Each row was made from one small tree. The marks that hang from a mark follow it in brackets, in alphabetical order. Every link used is in the known rows. Write each row's tree.
In the rows, 128 means zero.
Known rows
somu(kugoz vuvo(zitazo)): [ 88 175 123 134 115 107 105 113 115 144 115 112 113 136 140  86 118 146
 109 129 137 189 140  82 125 120 107 142 155 109 129 139 139]
kobos(soli(kege(feguge))): [136 122 119  86 115 142 177 100 133 129 119 121  92 197 118 133 146 119
 147  92  89  32 108  95 102 139 142 109  75 137 140 139 161]
vuvo(somu(bima kugoz) zitazo(sofom(zufid))): [119 142 112 191 143 135 101 140 110 130 130 131 161  55 128  96  91 141
 138 150 132 212 138  99 152 128 121 103 145 106 132 123 108]
kugoz(somu(bima vuvo) zafa(dugat)): [175  81 144  98 183 138 172 155 121 138  96 140 130 123 150 161 178 109
 137 136 198 188 136 163 115 102 106 148 163 168 143 143 150]
zafa(dugat kugoz(somu(bima))): [135  59 152  38 208 116 140 157 122 129  85 162 107 141 152 149 198 103
 143  77 132 126 106 156 108 153 110 193  81 163 147 119 123]
sofom(zufid): [148 149 125 123 147  68 130 133 147 136 158 117 113 117 121 138 149 117
 111 105 105  76 126 149 154 131 133 136  77 142 129 118  84]
zitazo(sofom(kege(feguge soli(kobos)))): [136 101 123 147  94 121 155 124 130 104 139 114 116 116 121 177  87 130
 112 112  72  78 110 138 117 146 153 135 120 132 121 157 100]
somu(bima kugoz(zafa) vuvo): [173 150 115 134 130 150 118 141 116 150 126 123 161  87 155 143 126 139
 110 121 180 195 151  93 113  90 105 148 192 122 143 147 160]
zitazo(sofom): [106 108 108 107 123 133 168 123 138 108 128 122 130 102 119 159 129 130
 110 130 100  67 114 141 129 142 148 144 131 118 136 144 113]
sofom(kege(soli) zufid(puvuv)): [168 155 149 158 138  69  86 119 156 145 154 105 123 187 134 138 100 131
 130 102  94  41 125 152 168 142 136 135  74 144 122 109  90]
vuvo(somu(bima) zitazo(sofom)): [105 122 111 185 149 161 133 136  98 132 122 128 140  70 118  91 102 135
 155 150 126 200 125 106 143 138 132 112 154 115 132 132 132]
sofom(zufid(puvuv)): [162 165 128 119 149  61 114 125 165 138 147 113 142 167 115 114 144 125
 123 128 108  62 130 172 158 132 131 121  88 128 133 102  92]
kege(feguge soli(kobos)): [158 152 138 104  97  81 196 119 103 127 142  92  87 169 119 165 112 127
 102  93  65 131 117 149  90 128 134 127 111 154 114 172  98]
vuvo(zitazo(sofom)): [ 92 145 125 139 128 118 153 109 128 117 127 115 105 134 102 112 119 137
 131 155  97 121 116 120 131 149 134 139 147 130 137 141 118]
zafa(dugat): [108 114 127  84 153 109 168 131 130 118 122 144 100 172 139 108 183 113
 132  85 119  93 118 131 120 158 124 160  89 148 144 123 136]
bima(somu(kugoz(zafa(dugat)) vuvo(zitazo(sofom)))): [ 61 127 128 158 111 163 112 132 111 106 131 131 104 156 122 126 123 127
  99 136 125 174 141  92 137 112  98 134 178 104 108 151 135]
dugat(zafa(kugoz(somu(vuvo(zitazo))))): [113 108 152  91 208  74 125 131 131 130 125 126 119  98 116 129 165 118
 134 115 133 122 117 151 134 118 106 134 113 133 129 125 135]
kugoz(zafa(dugat)): [150 131 138  91 138 138 193 119 147 130 129 135 111 170 115 155 173 114
 119 118 148  97 133 153 122 120 132 144 139 164 136 124 149]
zitazo(sofom(kege zufid) vuvo(somu(bima))): [138  95 107 212 111 149 102 150 127 101 148 149 173  83 131 140  65 115
 150 139 116  96 117 125 146 150 165  91  92 111 115 108  83]
dugat(zafa(kugoz(somu))): [127  97 149  64 200  80 134 133 141 126 132 131 120  91 117 152 178 116
 128 109 130  83 115 167 129 119 116 136  98 137 130 124 134]
somu(bima kugoz vuvo(zitazo(sofom(zufid(puvuv))))): [143 163 112 177 149 106  80 141 114 133 118 119 179  97 151  88  94 148
 129 141 148 211 143  81 131 119  95 136 180  96 151 140 127]
dugat(zafa(kugoz(somu(bima vuvo(zitazo))))): [128 104 149  98 216  80 121 139 126 130 127 129 130  83 122 129 164 119
 141 114 139 133 118 146 130 117 102 137 120 134 136 129 139]
kugoz(somu(bima vuvo)): [146  85 128  94 163 123 134 152 107 145 103 123 114  92 158 140 166 123
 137 132 161 168 122 149 116 118 115 153 135 142 138 154 135]
soli(kege(feguge) kobos): [183 161 115 112  71 109 164 133 135 103 129 135  96 120 111 147 161 112
 106  90  33 126 113 159  60 143 162 100 104 136 125 162 121]
zufid(puvuv sofom(kege)): [142 154 146  71  76 139  96  96 167 133 129 120 166 184 127  96 135 144
 167 152 128   4 135 172 134 142 145 128 121 120 145  83 161]
kobos(soli): [106 102 112  81 136 150 176  92 135 152 129 113  86 180 127 124 155 129
 141 105 115   4 116  99 135 126 131 136  86 156 143 120 159]
zufid(sofom(kege)): [124 131 141  79  74 148 119 108 142 130 144 126 126 113 136 128 143 133
 151 118 122  24 129 140 128 141 148 149 105 141 139 106 149]
feguge(kege): [ 81 123 149  86  94 123 133  98 147 125 150 120  96 156 119 100 183 129
 110 141 102  55 116 158 111 133 123 134 103 127 129 130 134]

Write each row's tree
[143 150 130  70 103 133 152 114 150 130 129 134 122 150 132 157 161 133
  98 124 151 110 141 130 114 115 125 142 140 141 135 126 146]	somu(kugoz(zafa(dugat)))
[135 158 125 160 124 166 118 125 108 154 129 128 133  92 122  97 116 143
 142 155 160 225 145 102 133 112 121 108 167 129 128 123 154]	vuvo(somu(bima kugoz(zafa)) zitazo)
[189 138 123  92 126 151 137 138 134 132 135 142 151 108 148 157 159 135
 119 120 168 144 143 114 104 113 113 151 161 142 154 135 157]	somu(bima kugoz(zafa(dugat)))
[116 106 103 146 105 182 151 139 118  95 118 155 182 108 134 141  95 122
 138 154 147 128 125 119 116 137 153  96 141 102 126 121 120]	zitazo(sofom vuvo(somu(bima kugoz(zafa(dugat)))))
[131 133 116 125 102 173 138 134 113 124 129 151 147 143 137 117 126 121
 144 138 157 140 131 117 109 132 145 102 119 123 122 110 140]	zitazo(vuvo(somu(bima kugoz(zafa(dugat)))))
[124 113 113 197 101 135  98 133 147 101 137 142 178 137 119 122  63 120
 147 157 110  69 119 147 154 151 170  76  90 100 108  93  83]	zitazo(sofom(kege zufid(puvuv)) vuvo(somu))
[118  70 154  71 220 108 130 158 109 133  77 157 106 147 153 123 181 104
 148  81 137 173 111 137 113 149  98 190  98 158 146 122 125]	zafa(dugat kugoz(somu(bima vuvo(zitazo))))
[105 107 139  98 151 103 138 129 114 144  98 115  87 130 137 120 158 127
 132 149 146 169 121 151 125 123 118 144 130 143 126 147 127]	kugoz(somu(vuvo(zitazo)))
[115 100 112 171  51 163 116 128 127  92 132 143 155 127 121 142  53 127
 136 152 115 112 116 116 112 150 172  80 104  96 100 122 106]	zitazo(sofom(kege(feguge)) vuvo(somu(kugoz)))
[135  95 145  85 214  83 125 144 129 130 128 131 135  76 128 143 171 116
 134 103 141 115 118 153 129 114 106 140 113 132 135 129 139]	dugat(zafa(kugoz(somu(bima vuvo))))
[204 155 148 175 107  44  96 126 154 133 163 102 123 189 119 140  83 127
 124 103  69  79 124 167 141 137 138 108  71 150 112 120  73]	sofom(kege(feguge soli(kobos)) zufid(puvuv))
[179 155 140 168 131  68  89 121 157 144 158 107 119 166 135 137 106 130
 121 100  74  46 127 164 160 136 139 130  78 157 122 109  83]	sofom(kege(soli(kobos)) zufid(puvuv))
[114 124 114 193 117 166  91 132 108 131 126 134 145  64 132  97  82 147
 147 149 132 203 132  87 139 136 132 112 151 109 129 127 136]	vuvo(somu(bima kugoz) zitazo(sofom(kege)))
[ 94 127 128 104  80 177 117 126 129 115 152 128  89 147 115 167 150 130
  89 133 118 107 137 121 128 107 117 135 153 116 104 148 138]	bima(somu(kugoz(zafa)))
[169 140 118 133 146 143 123 147 113 141 119 136 163 104 163 129 138 132
 117 107 185 203 150  89 112 100  97 152 182 126 149 141 162]	somu(bima kugoz(zafa(dugat)) vuvo)
[113 146 117 115  80 169 141 118 122 130 131 138 132 148 124 126 118 125
 130 149 146 117 130 128 114 126 157  94 116 120 107 110 133]	zitazo(vuvo(somu(kugoz(zafa))))
[109 101 114 154  76 158 132 121 138  91 136 140 134 140 120 152  85 124
 138 148 100  41 106 125 117 161 173 120 111 118 120 126 108]	zitazo(sofom(kege) vuvo)
[158  87 152  54 153 130 192 131 146 131 103 138 102 157 127 180 195 111
 124 148 176 122 129 193 117 112 126 140 133 178 133 133 139]	kugoz(somu zafa(dugat))
[133 126 119 223 152 137  90 140 119 133 133 129 156  86 118  82  80 135
 164 151 121 183 129 116 163 142 133  99 134 115 130 112 114]	vuvo(somu(bima) zitazo(sofom(kege zufid(puvuv))))
[ 66 136 132 152 110 159 108 130 108 115 134 130  92 168 123 118 134 127
 101 129 128 178 143  91 135 110  95 135 171 111 107 147 143]	bima(somu(kugoz(zafa(dugat)) vuvo(zitazo)))
[121 133 118 174 138 168 133 134 110 127 116 140 159  82 124 106 103 139
 141 157 154 222 141 101 138 123 121 107 174 117 135 126 140]	vuvo(somu(bima kugoz(zafa(dugat))) zitazo(sofom))
[ 98 119 105 137  82 179 155 123 128 101 121 142 166 115 119 150  88 127
 122 166 135 106 125 130 122 131 164  87 137  99 112 120 113]	zitazo(sofom vuvo(somu(kugoz(zafa))))
[ 99 160 132 143 120 149 134 113 118 146 120 131 114 133 116  88 126 137
 132 148 150 205 144 110 139 121 124 104 144 130 119 112 147]	vuvo(somu(kugoz(zafa(dugat))) zitazo)
[ 76 122 126 132 107 166 113 137 113 115 135 132  98 157 131 137 143 123
  92 114 132 153 142 102 133 105 101 139 160 108 105 147 143]	bima(somu(kugoz(zafa(dugat)) vuvo))
[107 135 109 171 129 160 113 132 103 131 120 131 152  64 129  95  96 146
 141 154 136 212 134  94 138 131 125 109 160 105 133 132 133]	vuvo(somu(bima kugoz) zitazo(sofom))
[160 154 152  77  61 123 100 100 165 125 132 116 168 199 117  99 118 142
 169 154 124  28 132 174 121 143 145 113 116 116 138  90 154]	zufid(puvuv sofom(kege(feguge)))
[192 127 142 177  99  58  90 137 154 127 176 118 104 137 112 147  98 117
 126  98  92  89 120 141 140 144 145 118  51 147 111 120  80]	sofom(kege(feguge) zufid)
[115 182 131 139 111 124 125 109 126 149 119 111 121 142 126 115 116 144
 103 147 159 197 150  96 125  98 109 133 185 123 126 137 149]	somu(kugoz(zafa) vuvo(zitazo))
[125  81 144  80 186 126 122 147 114 143  88 134 114  98 136 156 148 119
 132 115 126 152 110 145 118 130 117 178 126 141 134 137 114]	zafa(kugoz(somu(bima vuvo(zitazo(sofom)))))
[100 142 113 113  80 161 131 120 117 127 130 138 128 147 130 113 120 126
 133 141 136 114 125 121 115 137 156  98 101 112 108 111 129]	zitazo(vuvo(somu(kugoz)))
[124 140 115 174 127 173 128 129 111 134 122 131 157  69 119 114  94 144
 136 167 151 217 141 103 138 116 126 103 181 114 132 131 139]	vuvo(somu(bima kugoz(zafa)) zitazo(sofom))
[128 162 122 112 107 132 132 117 132 149 120 115 131 129 139 142 129 138
  89 125 163 160 150 109 122  92 117 139 170 119 124 137 150]	somu(kugoz(zafa) vuvo)
[178 142 136 164 124  74  66 124 175 140 159 120 128 165 122 120 116 127
 135 118 101  42 126 159 163 142 144 125  70 138 124  94  98]	sofom(kege zufid(puvuv))
[120  98 147  78 206  78 129 136 134 129 126 129 125  91 123 142 171 116
 127 103 134 104 117 158 131 114 110 137 106 131 129 126 136]	dugat(zafa(kugoz(somu(vuvo))))
[ 61 124 118 129  97 158  94 136 106 119 139 124  91 141 136 127 137 129
  92 112 114 143 135  94 132 113 105 141 146  96 102 153 135]	bima(somu(kugoz vuvo))
[117 131 118 104 114 161 144 126 127 146 123 136 129 113 134 127 144 129
 113 118 156 154 143 130 135 112 136 112 123 125 116 113 148]	vuvo(somu(kugoz(zafa(dugat))))
[114 148 129 194 136  82 111 125 125 128 121 107 131 159 115  84  84 131
 135 137 112 167 127 112 142 135 121 122 140 110 124 134 112]	somu(vuvo(zitazo(sofom(kege(feguge) zufid(puvuv)))))
[147 148 121 170 154 139 123 141 110 127 111 134 169 102 149 114 110 138
 126 137 174 234 149  77 118 109  92 144 207 120 154 146 151]	somu(bima kugoz(zafa(dugat)) vuvo(zitazo(sofom)))
[ 95 140 136 158 123 122 140 106 124 120 131 111  96 143 111 123  98 140
 135 142  90 110 114 111 136 154 137 146 139 137 132 144 117]	vuvo(zitazo(sofom(kege(soli))))
